Each row was made from one walk, in order. Every step used is in the known rows, and no mark comes twice. Write each row's walk.
Known rows
zove vafa dagab rade nilak: [ 1.755  0.003  0.384 -3.283 -0.599 -2.005 -1.075 -0.332  0.297  1.440
 -2.437  4.207 -0.674 -0.816 -0.689  2.155 -0.386  0.454 -0.314]
nilak vafa dagab fusogik: [ 3.566  0.735  0.659 -3.294 -2.812  0.943  1.162 -0.783  0.329  2.081
 -0.742  2.540 -3.110 -1.409 -0.952 -1.999 -1.436 -0.229 -0.008]
fusogik zove vafa dagab rade: [ 1.281 -0.963  1.039 -3.971 -1.658 -2.412 -1.268 -0.451  1.560  2.531
 -0.142  5.687  0.466 -1.091  0.192  1.586  0.343  0.487  2.059]
rade zove vafa: [ 0.850 -1.060 -0.726 -1.169 -2.065 -2.509 -0.477 -3.039 -1.731  0.174
  0.273  2.418  0.140 -1.664 -2.268  1.623  0.006  1.676  0.902]
fusogik zove vafa: [ 0.619  0.916 -0.048 -1.595 -1.657 -1.061  0.512 -2.271 -0.427  1.583
  0.982  4.210  0.605 -0.989 -0.210  1.544  0.605  0.239  1.530]
nilak fusogik zove: [ 0.804 -0.610 -0.355 -0.315 -0.834  0.573 -0.031 -0.667  0.253  1.697
  1.460  2.774 -0.651 -0.441  1.357  0.980  0.260 -0.172  1.529]
nilak fusogik zove vafa dagab rade: [ 0.559 -2.189  0.813 -3.090 -1.636 -1.784 -1.798 -1.572  1.046  3.276
 -0.346  5.839 -0.015 -1.091  0.662  1.456  0.625 -0.733  2.025]
rade zove: [ 1.733 -1.248 -0.744 -0.858 -1.358 -1.406 -0.594 -0.316 -0.617 -0.084
  1.066  0.873 -0.570 -1.217 -1.266  1.366 -0.795  2.446  0.954]
nilak fusogik zove vafa dagab: [ 0.379 -1.147  0.199 -2.093 -2.539 -0.543 -0.385 -2.447 -0.553  2.862
 -0.324  5.131 -1.098 -0.849  0.262  1.365  1.227 -0.998  1.231]
zove vafa dagab rade: [ 1.610 -1.458  1.112 -3.503 -1.345 -2.197 -1.163 -0.497  0.623  1.692
 -0.987  4.668  0.220 -1.092 -1.101  1.264 -0.097  0.753  0.981]
zove vafa dagab: [ 1.346 -0.478  0.486 -2.430 -2.292 -1.053  0.361 -1.280 -1.025  1.417
 -1.048  3.993 -0.815 -0.897 -1.516  1.255  0.551  0.505  0.122]
gaki dagab rade zove vafa: [ 1.973 -2.637  0.011 -1.821 -0.674 -2.823 -3.058 -3.275 -0.729  0.471
  0.948  3.098  1.014 -1.788 -1.960  2.163  0.227  0.935  2.185]
vafa dagab rade nilak gaki: [ 1.601 -0.588 -0.943 -2.239  1.442  0.162 -0.763  3.494  1.055  0.172
 -0.519  2.041 -1.334 -0.588  0.609  1.044 -1.008  0.646 -0.354]
vafa dagab rade: [ 2.412 -1.737  1.126 -3.173 -0.767 -1.027 -1.137  2.152  1.745  1.265
 -0.328  2.968 -0.572 -0.551 -0.181  0.817 -0.805  1.631  1.010]
fusogik zove vafa dagab: [ 1.022  0.027  0.365 -3.032 -2.673 -1.219  0.223 -1.287 -0.064  2.228
 -0.166  5.020 -0.572 -0.793 -0.286  1.613  0.956  0.305  1.206]
gaki dagab rade: [ 2.892 -1.656  0.604 -1.323  0.813 -0.110 -1.881  0.145  0.810  0.365
  1.334  2.288  0.353 -0.643 -0.312  1.405 -0.303  0.460  1.659]
dagab vafa: [ 0.909 -1.723  0.103 -1.371 -0.555 -0.249  0.418 -1.961  0.632  0.566
 -0.631  1.584 -1.280 -0.335  0.083 -1.015 -1.445  0.594  0.226]
gaki dagab fusogik zove: [ 4.026  1.429 -0.154 -0.988 -1.457  1.228  0.092 -2.146  0.050  1.138
  2.572  2.289 -1.619 -1.054  0.153 -0.062  0.179 -1.496  1.970]
gaki zove: [ 2.403  0.786 -0.508  0.368 -0.736 -1.094  0.745 -0.485 -1.869  0.102
  0.658  1.050 -0.993  0.477  0.106  1.198 -0.323  1.968  0.424]
gaki dagab: [ 2.681 -0.671 -0.019 -0.323 -0.288  1.033 -0.444 -0.723 -0.824  0.132
  1.340  1.605 -0.689 -0.489 -0.638  1.415  0.306  0.215  0.860]

Write each row's walk
[ 2.066  2.357 -0.248 -1.602 -2.584 -0.726  1.091 -3.732 -0.332  1.917
  1.227  3.821 -0.563 -1.687 -0.592 -0.335  0.131 -1.339  1.539]
dagab fusogik zove vafa
[ 4.230  0.837 -0.115 -0.527 -1.147  1.308  0.347 -1.965 -0.923  0.445
  1.621  1.364 -1.812 -1.060 -1.107 -0.346 -0.223 -1.259  0.826]
gaki dagab fusogik
[ 0.541  0.337 -0.518 -1.843 -1.880 -0.512 -0.281 -2.131 -0.699  2.646
 -1.641  4.783 -1.850 -0.540  0.686  2.234  0.960 -1.332  0.014]
rade nilak fusogik zove vafa dagab
[ 1.284 -1.898 -0.075 -2.611 -2.931 -2.731 -0.816 -2.137 -1.418  1.105
 -0.707  3.176 -0.986 -1.528 -2.406  1.759  0.335  1.793  0.688]
rade zove vafa dagab
[ 0.981 -1.985  0.032 -2.212 -1.062 -3.596 -1.976 -2.024 -0.133  0.595
  0.310  3.025  1.266 -1.919 -1.732  1.639 -0.741  1.787  1.780]
dagab rade zove vafa
[ 2.111  0.585 -0.080 -1.605  1.090 -0.775 -0.732  1.470  1.281  0.115
 -0.630  1.940 -0.279 -0.478  0.315  1.578 -1.425  1.258  0.042]
dagab rade nilak
[ 1.939 -1.376  0.148 -2.009  0.194 -0.432 -1.515  1.324  1.073  1.614
 -1.839  2.840 -1.907 -0.285  0.654  1.623 -0.820  0.071 -0.331]
vafa dagab rade nilak fusogik
[ 2.312 -3.119  0.528 -3.343 -1.453 -2.750 -2.271  1.472  1.416  0.792
  0.068  2.318 -0.754 -1.243 -1.075  1.501 -1.039  2.696  1.468]
vafa dagab rade zove
[ 2.750 -0.105  0.259 -2.019  1.418  0.366 -1.643 -0.473  0.974  0.787
 -0.771  2.534 -0.838 -0.751  0.151  1.194 -1.427  0.292  0.245]
gaki dagab rade nilak vafa
[ 0.320  0.235 -0.439 -1.409  0.136 -1.464 -1.370 -2.102  0.556  2.077
 -0.513  4.753  0.274 -1.020  1.211  2.123 -0.044 -1.079  1.093]
dagab rade nilak fusogik zove vafa
[ 2.412  0.758 -0.092 -2.272 -0.719 -3.200 -0.828 -0.978 -1.205  1.247
 -2.425  3.772 -1.217  0.186 -0.387  2.607 -0.303  1.173 -0.215]
gaki zove vafa dagab rade nilak
[ 1.535  0.514 -2.069  1.000  0.665  0.182  1.098  0.768 -2.115 -0.644
  1.801  0.452 -0.906  0.308  0.400  0.528 -0.289  1.297  0.470]
nilak gaki zove
[ 3.451  2.826 -0.028 -3.501 -2.366  0.907  1.098 -0.601  1.169  2.508
 -1.059  3.097 -3.707 -1.000  0.544 -0.779 -1.408 -0.563 -0.114]
rade nilak vafa dagab fusogik zove
[ 0.893  1.223 -2.105  0.103  1.529  1.495  0.978  1.797 -0.858 -0.779
  0.453  0.555 -1.112 -0.513  0.381  0.941 -0.747  0.358 -0.842]
rade nilak gaki
[ 1.597 -0.896  0.106 -2.469 -0.129 -0.501 -1.713  1.507  1.995  2.441
 -0.769  3.838 -1.645 -0.180  1.992  2.035 -0.382 -0.242  0.848]
vafa dagab rade nilak fusogik zove
[ 2.209 -1.694  1.365 -3.965 -0.957 -0.673 -0.981  1.179  2.231  1.941
 -1.052  3.574 -0.975 -0.915 -0.144 -0.158 -1.537  1.672  0.825]
nilak vafa dagab rade
[ 0.880  1.289 -2.107 -0.095  1.615 -1.978 -0.279 -0.750 -1.831 -0.142
 -0.270  2.341  0.106 -0.224  0.232  1.691 -0.577  0.535  0.056]
dagab rade nilak gaki zove vafa
[ 2.892  1.087  0.431 -2.695 -3.316 -0.616  1.074 -2.726 -1.138  1.912
 -0.682  3.578 -1.900 -1.541 -2.042 -0.583  0.044 -0.969  0.163]
zove vafa dagab fusogik
[ 0.677 -0.252 -1.003 -2.467  0.815 -0.930 -0.746  0.938  0.037  0.659
 -1.332  3.593 -0.607 -1.015 -0.307  1.466 -0.321 -0.179 -0.323]
zove vafa dagab rade nilak gaki
[ 2.991  2.124 -0.278 -1.417 -1.851  0.463  1.211 -1.099  0.645  1.452
  1.945  2.152 -1.385 -1.095  0.437 -0.627 -0.609 -0.434  1.521]
dagab fusogik zove
[ 3.029  2.746 -2.295 -0.004  0.753  2.497  0.521 -0.555 -0.650  0.048
  2.311  1.192 -2.342 -0.948  0.975  0.157 -0.051 -2.430  0.650]
rade nilak gaki dagab fusogik zove
[ 3.714  2.320 -0.019 -3.075 -2.031  1.078  1.226 -0.582  0.284  1.663
 -2.047  2.157 -3.946 -1.131 -0.753 -1.171 -1.782 -0.426 -1.264]
rade nilak vafa dagab fusogik
[ 3.456  1.336  0.272 -2.958 -2.894  0.261  0.927 -0.039  0.990  2.157
  0.961  3.037 -2.537 -0.881  0.279 -0.511 -0.286 -0.411  1.247]
vafa dagab fusogik zove
[ 2.143  1.533 -1.668 -0.525 -0.746  1.239  0.413 -3.577 -1.471  0.947
  2.850  3.076 -0.712 -1.735 -0.292 -0.418  1.081 -2.959  1.942]
nilak gaki dagab fusogik zove vafa
[ 3.141  1.800 -0.236 -1.319 -2.226  0.152  0.126 -4.725 -1.137  1.735
  1.912  3.812 -0.825 -1.534 -0.741  0.290  0.875 -2.270  2.028]
gaki dagab fusogik zove vafa
[ 1.163  0.356 -0.967  0.425  0.225  0.905  0.190 -0.338 -0.951  0.525
 -0.823  1.346 -1.718 -0.350  0.371  1.440 -0.525 -0.324 -0.865]
rade nilak fusogik
[ 1.796 -3.264 -1.503 -0.709  1.505 -0.696 -2.792  0.566  0.096 -0.791
  2.826  0.769  0.307 -1.509 -0.585  1.208 -0.519  1.034  2.212]
nilak gaki dagab rade zove
